Known rows, with every step that occurs
gasov, lisufor, dinovu, zedif, didofar, giter: -15 -14  20  10  -9   2   2 -18  33 -12   5  15   4   2  12 -53  30 -14 -18  -3 -11   9  28   9 -10 -11 -15   2  -8 -28 -30
zedif, riren:  -2 -21  20   0 -23 -17   3 -34  28  -4   6 -19   4   0 -20  -6  14  -9   8  11 -28   0  19  22  -6  19  -9  -5   4 -12 -23
lisufor, gasov, dinovu, zedif, didofar:  -9   4  25   9  -9 -12 -17 -15  37 -16  -1  12  17   8   4 -52  10   1   6 -10   2 -14  16  -2  -8 -15  -7  -9 -14 -16 -17
gasov, lisufor, dinovu:   2 -24  10  -2  -5   4  -2 -11  11 -39   1  -6  11   2   7  -2  45 -24  -5   9 -20  -6  32   4   9   1  -6  -2   3 -13 -28
dinovu, lisufor, gasov:   4 -21  34  13   2 -15 -38 -22   8 -18  10 -15 -14   2   8  -5   8 -15  14 -19 -16 -19   9   0  -7  -6  -5 -14   9 -24 -37
zedif, dinovu, lisufor:   4  -7  24  -3 -11   6 -16 -22  12 -22   6 -12   2  -1   1 -20  -9 -16  19 -15 -21   3  16  13  -3 -15  -5   1   6 -25 -26
lisufor, gasov, dinovu, zedif, riren: -18  -8  33  10 -10 -20 -17 -29  36  -7  10  -5   1   5 -22 -17  35  -3  18  12 -28  -9  18  11 -11  15 -10 -14  -3 -17 -20
riren, zedif, dinovu, lisufor, gasov, giter, didofar:   2  -6  42  14  -2 -19 -24 -30  -6 -28 -17 -13   4  16  10 -25  -9 -30 -11  -1 -20 -22   1  11   0 -15 -23 -18   0 -33 -29
riren, zedif, didofar, giter:  -7 -18  27   8 -14  -8  18 -34  28  14   0   6  -3  10   4 -36 -14 -17 -18 -15 -12   7  14  10 -14  -4 -14   6 -13 -31 -29
bove, giter:  -3 -14  20  -7 -27 -20   4 -16  11 -17  -8 -23  15  -3   0 -15  11 -13  13 -14 -14   1   3   7 -14 -15   4  -3  -2 -22 -29
riren, zedif, dinovu, lisufor, gasov, giter:  11 -13  40  28   8  -3 -14 -24   2 -11  -4 -15  -6  11  -9  -3 -10 -26  -6  -9 -19  -5   4  -3  -3 -11 -13 -13  -3 -24 -19
sumaz, dinovu, zedif:  -2 -12  26   8 -10 -26  -4   0  37 -26  14 -11  -7  -2 -23 -20  34   0  27 -19 -19  26   0   5  -8  -5  11  -3 -13  -7 -15
sumaz, gasov, giter, didofar:   7 -15  33  11 -24 -22 -12 -24   0 -24 -20 -13   9   5  13 -52   8 -28   8  -6 -14  -2   9  -4   6 -18 -15 -13   2   0 -23
dinovu, lisufor:  11 -24  28   5 -12 -10 -14 -23  11 -16  12 -13  -4  -4   5 -16  -3 -15  22 -15 -26   4  16   6  -6 -20   6   0   7 -18 -33
bove, giter, didofar:  -7  -9  27 -14 -30 -34 -12 -22   2 -32 -18 -19  22   3  19 -38  12 -20   6  -5 -16 -16   1  16  -9 -19  -9 -10   0 -28 -37
sumaz, dinovu, gasov:  16 -23  26  -7  -4 -31  -6   0  31  -6  13  -6 -21  -5  -2  -4  11  -5  23 -10 -26   6   2   7  -7   0  13  -5  -4   6 -13
riren, zedif, gasov, lisufor, dinovu:  -9 -26  10   4  -2   9  10 -17  17 -29  12  -8  21  12  -5   8  27 -33  -3  11 -22  -6  35  20  -1   0   2   4   4 -27 -32
didofar, giter, bove:  -7  -7  15  -3 -26 -22   2 -18  20   4  -3   2  -4  -3  12 -20  19 -19   2  -6 -23  18  29 -18  -4 -11 -25 -11  10 -12 -29
sumaz, gasov, lisufor, dinovu, zedif:  -9 -19  18  13  -4  -8 -10  -1  30 -34   2  -2   3   3 -12 -22  58 -15  19  -7 -17  16  23   6   1 -13   1  -2  -4  -7 -24
lisufor, dinovu, gasov, giter, didofar:  10 -18  35   2 -11 -30 -10 -14   4 -23 -15  -6   4   3  19 -36  17 -22  -2  16 -23 -17   4   5   8 -16  -8 -16  -1 -12 -24
lisufor, gasov:   2 -12  27   4  -4 -16 -26 -19  14 -12  -2 -12 -12   1   2  -5  17 -10   7 -16 -11 -19   5  -3  -2   9 -11 -16   1 -18 -31
gasov, lisufor, dinovu, zedif, didofar, giter, bove: -17  -6   6   8 -17 -14  -2  -9  30 -17  -2  15  15   5  16 -34  36 -18 -15   6 -12  15  44 -11  -7 -21 -26  -9   5 -15 -27
sumaz, gasov, dinovu, zedif: -10  -4  31   8 -13 -13 -11 -13  34 -11   2   7  -1   1  -9 -45  31  -7  41 -19 -16  14  16 -14  -2 -17   2  -4  -9   3 -15
gasov, giter, bove:  10  -6  14   9 -25 -21   5 -10  13 -10 -13  -4  11  -2   0 -13  10 -20   2   4 -21  17  26 -27   6 -21 -16 -16   8   2 -13
sumaz, dinovu, zedif, gasov, giter:   0 -12  29  24 -11   0   9  -7  28 -12  16 -11  14   1 -20 -30   9 -19  19  -5 -21  22  11   4  -8 -16  13  -3  -3 -10 -10
sumaz, gasov, dinovu:  -2 -11  24  -1 -18  -2 -11 -26  14  -8   0   1   4   2  10 -38  13 -19  35 -17 -13  -1  26 -24   3  -6  -4  -4  -1  13 -19
didofar, giter:  -4 -16  29  -1 -17  -4   5 -29  19   9   4   1 -18  -7  10 -34  14 -16   3 -15 -24  10  13   0  -6   2 -15   0  -2 -22 -34
riren, zedif, dinovu, lisufor, gasov:  -1 -10  34  11   8  -9 -30 -26   9 -17   4 -16 -11  12  -4   5  -5 -19   7 -19 -16 -17   5  10  -8  -1 -14 -10   3 -36 -32

Rows
 11  -9  36  24   4   1 -24 -20   0 -18  -1 -15  -5   2   0 -17   0 -22  -2  -8 -15  -8   9  -9   1 -11 -13 -16   4 -19 -20 -> zedif, dinovu, lisufor, gasov, giter
  5 -16  32   2 -10  -2 -18 -29   7 -17  14  -1   2  -2  15 -26  -3 -17  27  -9 -27  -7  26 -13  -3 -22   2  -2   5 -12 -31 -> gasov, dinovu, lisufor
 15 -21  39  29   1  -9 -24 -19   0 -15   1 -14  -9   1   3 -14   2 -21   1  -8 -18  -7   9 -13   0 -14  -7 -17   5 -13 -24 -> dinovu, lisufor, gasov, giter
  3 -12  28   3  -6  -2  -5 -29  14 -14   6 -13  -1   8 -11  -4 -22 -21  13 -17 -26   6  10  19  -8 -14  -4   5  -1 -33 -26 -> riren, zedif, dinovu, lisufor
 -8   2  31   1 -13 -12  -5 -14  34 -10   1   9   1  -3  -8 -36  28  -2  30 -10 -23   6  13  -8  -2 -14   0  -4 -13 -11 -17 -> gasov, dinovu, zedif
  6 -14  42  15  -8 -25 -32 -26  -9 -30 -11 -14   4   6  22 -37   5 -26  -4   0 -20 -23   6   1   1 -19 -17 -21   5 -23 -33 -> dinovu, lisufor, gasov, giter, didofar
-13 -21  23  11 -13 -22  -2 -21  37 -18  13 -19  10   4 -29  -8  50  -4  15  18 -25   4  14  24  -5  15  -1  -7  -4 -20 -25 -> lisufor, dinovu, zedif, riren
 24 -18  35   9  -9 -18   6  -9  20   8  -9   1 -14  -7  -2 -21  -3 -13   7   2 -28   6   4  -4   2 -17   2  -9  -5   1  -7 -> dinovu, gasov, giter
 10 -26  24 -10  -2 -23  -6  -6  26  -7   7  -4 -12  -3   7  -5  27  -8  18   5 -21 -11   6   8   4  -3   8  -7  -2  -8 -25 -> lisufor, dinovu, gasov
-15  -4  11   8 -23 -26  -2  -8  35 -11   5   6   8   4   8 -37  22 -11  -2  -8 -10  25  29 -15 -12 -15 -18  -9   1  -9 -21 -> sumaz, dinovu, zedif, didofar, giter, bove
  3 -22  31  10 -12  -3 -24 -27   6 -16  14  -4   1   2  16 -32  -1 -22  40 -18 -21   1  29 -17  -4 -25   4  -2   8   3 -28 -> sumaz, gasov, dinovu, lisufor
-11  -7  14   1 -12  12   3  -9  36 -17   7  10  11  -3  -9 -23  17 -23  12  -4 -31  12  39  25 -12 -17   0   5   6 -23 -19 -> dinovu, zedif, gasov, lisufor
 -5  -3  32  -2  -4  -6 -25 -27  10 -12   1   3  -1   3  14 -19  16 -14  15  -8 -14 -28  18 -22   3   4 -13 -16  -2 -10 -25 -> lisufor, gasov, dinovu
 14 -13  34  22  -4  -9 -13 -18   5 -10  -9 -12  -9   0  -3 -14  10 -18  -4  -6 -14  -7   4 -14   4  -3 -11 -18  -2 -10 -18 -> lisufor, gasov, giter
-12  -6  26  -3 -13   6  12 -34  23   4  13   3  20  10  -4 -18 -13 -25  25  -4 -25 -11  26   1  -9  -5   4   3  -4 -22 -22 -> riren, zedif, gasov, dinovu
 18  -8  34   7  -2 -10  13 -13  22  10 -14   0 -11   2 -14  -8 -16 -17   0  -1 -27   8   0   7   1 -10  -6  -5 -11 -12  -1 -> riren, zedif, dinovu, gasov, giter
  2  -3  40   9  -7 -14 -33 -25  -8 -34 -15 -13   6   7  18 -38   3 -27  -7   0 -16 -23   5   4   4 -15 -26 -20   5 -27 -29 -> zedif, dinovu, lisufor, gasov, giter, didofar
-13 -21  18  10 -10 -14  -3 -19  37 -24  10 -12   9   5 -27  -5  52 -10   4  22 -30   5  28  28  -6  12  -6  -5   0 -20 -22 -> gasov, lisufor, dinovu, zedif, riren
 -6 -10  10   9  -9  -5  -1  -7  38 -34  -2   7  26   7  -1 -41  27  -4  -7  -1  -2   0  26  14  -3 -18  -2   0 -10 -19 -19 -> gasov, lisufor, dinovu, zedif, didofar
 -1   2  21  -9  -9   1  14 -26  23  -6 -12 -10   4  11 -24   0 -14 -17   3 -15 -18   5   3  21  -2   6 -14   5 -12 -31 -15 -> riren, zedif, dinovu
 -7 -15  25   8  -7 -17  -5  -5  32 -27   5  -9   4   0 -15 -20  51  -3  21  -4 -15   8   5   6   2  -7   6  -4 -10 -20 -28 -> lisufor, dinovu, zedif
 -8 -23   7  -2  -6  16  -1 -13  15 -36  13  -7  23   4   4  -6  37 -30   3  11 -18  -8  39  16   2  -1   2   1  10 -19 -32 -> zedif, gasov, lisufor, dinovu
-11   3  37   7  -2 -17 -22 -13  30 -11   2   8  -6   1  -7 -29  35  -2  26 -12 -17  -7   9 -11  -4  -8  -5 -13 -10 -17 -21 -> lisufor, gasov, dinovu, zedif
-14   0  14   6 -26 -23   1 -13  36   0  -5  13   8   2  10 -41  16 -11  -3  -6 -11  19  30 -12 -10 -22 -24  -9   1 -17 -25 -> dinovu, zedif, didofar, giter, bove
 -8  -6  13  18 -19 -13   4  -4  25 -16   3  -6  28   4  -7 -16  27 -22  14  11 -16  17  31 -14   0 -26  -5 -14  10  -9 -19 -> lisufor, dinovu, zedif, gasov, giter, bove
  8 -10  23  22 -11 -24 -22 -12   5 -15  -5  -8   3   3   7  -4   9 -23   2  -1 -18   4  26 -29   0 -23 -18 -24  15  -5 -22 -> dinovu, lisufor, gasov, giter, bove
 12 -15  15   8 -14 -29  -2   0  17  -8 -10   0   5   0   6  -4  22 -18   4  16 -21   8  25 -24   7 -22  -9 -19   8   5 -13 -> lisufor, dinovu, gasov, giter, bove
